Each row comes from the steps of one path. Every step used is in the known rows, and no mark comes twice. Write the path behind each row, first mark first.
Known rows
musep-surara-femeg-turaduv: [ 16 -25   0   4  17  21 -19  -9  18  17  -3  11  12  27   5  45  -6 -33
  28  28 -10  12]
foribud-deranuk-turaduv: [  6  19  18 -21  -5  35  -6   4  39 -15 -15  11  -2   0   1   5  22  14
   1  33  19  -2]
kuged-diza-viri-turaduv: [ 47 -30  28  -1   0  28 -11  34  39 -18   3 -10  11  -6   2  -5  -5  -6
  25 -43  -3 -18]
kuged-diza-viri-turaduv-musep-surara-femeg: [ 51 -24   8  16 -13  -1  -6  22  -1  21  12   5   3  -3 -10  33 -27 -11
  15 -17 -17   8]
viri-turaduv-femeg-surara: [ 36 -12   5  44  10  10  -8  -8  35  33  12   9 -12  18 -14   3 -10 -27
  17  -7 -25  -2]
musep-surara-femeg-turaduv-deranuk-foribud: [ -7  -1  49  13 -20  19  -5 -24  25  10   4  21 -29  35  12  32  -1 -33
  -4  15   1  25]
kuged-turaduv-femeg-surara: [ 29  -3   8  42   5   7 -13  -4  31  41   8  16 -25  18  -2  12 -16 -14
  24   9 -31 -15]
diza-viri-turaduv-deranuk: [ 40  -7  19   6 -34  28   2   8  37 -28  -3   2   0   3 -27   2 -22   5
 -21 -27   9  15]
foribud-deranuk-turaduv-musep-surara: [ 38  24   5   3   3 -13   8 -13   2  10  10   5 -33   3   7   8 -26  -7
  -2   9   0   8]
musep-surara-femeg: [ 17 -12 -15  13  18  24 -11   0  16  20  -3  18 -27  -5 -38  36 -21 -34
  20  17  -4   0]
foribud-deranuk-turaduv-viri: [ 37  28  23  -9 -11  35 -10 -15  28 -21 -16   8   6  -3 -14   7  38  25
 -16  17   2  23]
musep-surara-femeg-turaduv-deranuk: [ 20  -8   8  12 -25  16  -5 -19  25  14  -4  16  -1  27  -2  37 -28 -13
  -7  19  -1  28]
turaduv-musep-surara: [ 44  15 -16   8  20 -16   6 -21   1   7   7   2 -53   2 -18   3 -42 -33
   8 -12  -8   7]
surara-femeg-turaduv: [  7 -24  -1 -11   7  35 -24  -4  27   0 -14  12  31  27  -6  40  12 -21
  24  30  -5  21]
viri-turaduv-femeg-surara-musep: [ 27 -23  10   8 -10   7  -5  -2  17  31   6  -1  17   7 -18  15  -6 -25
   2  -1  -6  21]
kuged-turaduv-deranuk-foribud: [ -9  16  59   0 -24  27   2  -9  41 -19   0  21 -44  18   9   5  -7 -11
   1   1   5   5]
surara-femeg: [  5 -12 -18  -6   4  40 -15   5  28  -3 -17  19  -2  -4 -52  31   1 -19
  15  20   2  12]
viri-turaduv: [ 23 -13   8 -11  22  37   0   8  47 -36  -2   2   7  -1 -16 -10 -10 -21
  27 -20   7  -1]
viri-turaduv-femeg: [ 27   4  -9   3   6  23   0   5  22 -11   2  24   9   3 -28   0 -25 -15
  15 -12 -15   6]
foribud-deranuk: [ 20  16  -8  -9  -5  27  -6  -6  56  -1 -15   8 -39   0 -36  11  15   7
  -4  32  22   3]
diza-kuged-turaduv-deranuk: [  8  12  22  -7 -49  17   1  18  39 -17 -10  24 -23   7   6  12 -54  20
  -3  -6  -8  -7]
diza-kuged-turaduv-femeg-surara-musep: [ 15 -16  17   5 -32  -2 -12  16  11  40   1  11   5  11   0  29 -23 -10
   6   6 -21   4]

Write each row's path
[ 17  -6  16   4 -26   6  -8  -4  14  45   0   4  12   8  -9  25  12  -5
 -13  29   2  22]
foribud-deranuk-turaduv-femeg-surara-musep
[ 21   2   8  37   8  10 -14 -11  20  39   4  14 -12  18  -4   7   1 -23
  11   9 -24  -6]
deranuk-turaduv-femeg-surara
[ 34 -12  -7   9   2   6   2   2   3   9   8  13   1   1 -26  30 -30 -22
  13   0  -9  21]
viri-turaduv-musep-surara-femeg
[ 19  15  18  -3 -29  24   5  -2  44 -19  -6  17 -22   4  -2   5 -39  13
   0   1   4   2]
kuged-turaduv-deranuk
[ 12  30   0  -5 -16  21  -6   1  16   7  -7  31   1   3 -14  13   0  12
  -6  31  -6   5]
foribud-deranuk-turaduv-femeg
[ 45 -20  -3  15  -8   6  -6  14  -5   9   9   9   4   1 -32  36 -22 -15
   3  -8 -12  19]
diza-viri-turaduv-musep-surara-femeg
[  9  21  -4  -6   3  24  -7   0   4  -4  -7  31   7   1 -14   5 -14 -10
   7  10 -15   0]
deranuk-turaduv-femeg
[ 29  -4 -19   9   3   3  -3  -5  -2  18   2  16 -19   0 -36  34 -27 -26
   9  10 -10  20]
turaduv-musep-surara-femeg
[ 19 -22   7   0   1  12 -11 -10  26  27  -5 -13  -8   4 -23  15   6 -31
   3   6   7  16]
femeg-surara-musep
[ 23  -2  -6   4   0   6  -3   1  -8  12   3  17   0   0 -18  32 -22 -17
  10  13  -9  17]
deranuk-turaduv-musep-surara-femeg
[ 29  -4  -5   8  -3   4  -2   6   0  14   7  19 -11   0 -16  37 -34 -12
  19  13 -14  10]
kuged-turaduv-musep-surara-femeg
[-16  -1  49   1 -28  29  -9 -19  31  -5  -6  21 -14  37   3  28  13 -25
  -8  16   4  31]
surara-femeg-turaduv-deranuk-foribud
[ 32  21  19  -9   6  38 -12 -15  16 -32 -16   8  11  -4 -13  -1  23   5
  -3  -4  -8  19]
deranuk-turaduv-viri
[ 23  22   3 -25  -5   3   3  -6  -1 -30  -6   6   9   5  -4  -7  -6  -4
  -1  -6  -2  23]
deranuk-turaduv-musep
[ 27  -5  -9 -16 -13   2  -9 -11   1  -9  -6   7  30  29  -9  29   0 -10
   4  13 -12  47]
surara-femeg-turaduv-musep
[ 44   5  -5   6  20 -17   0 -25  -2  10  10  -1 -27  23   9  14 -35 -34
  14  -2 -13  16]
femeg-turaduv-musep-surara
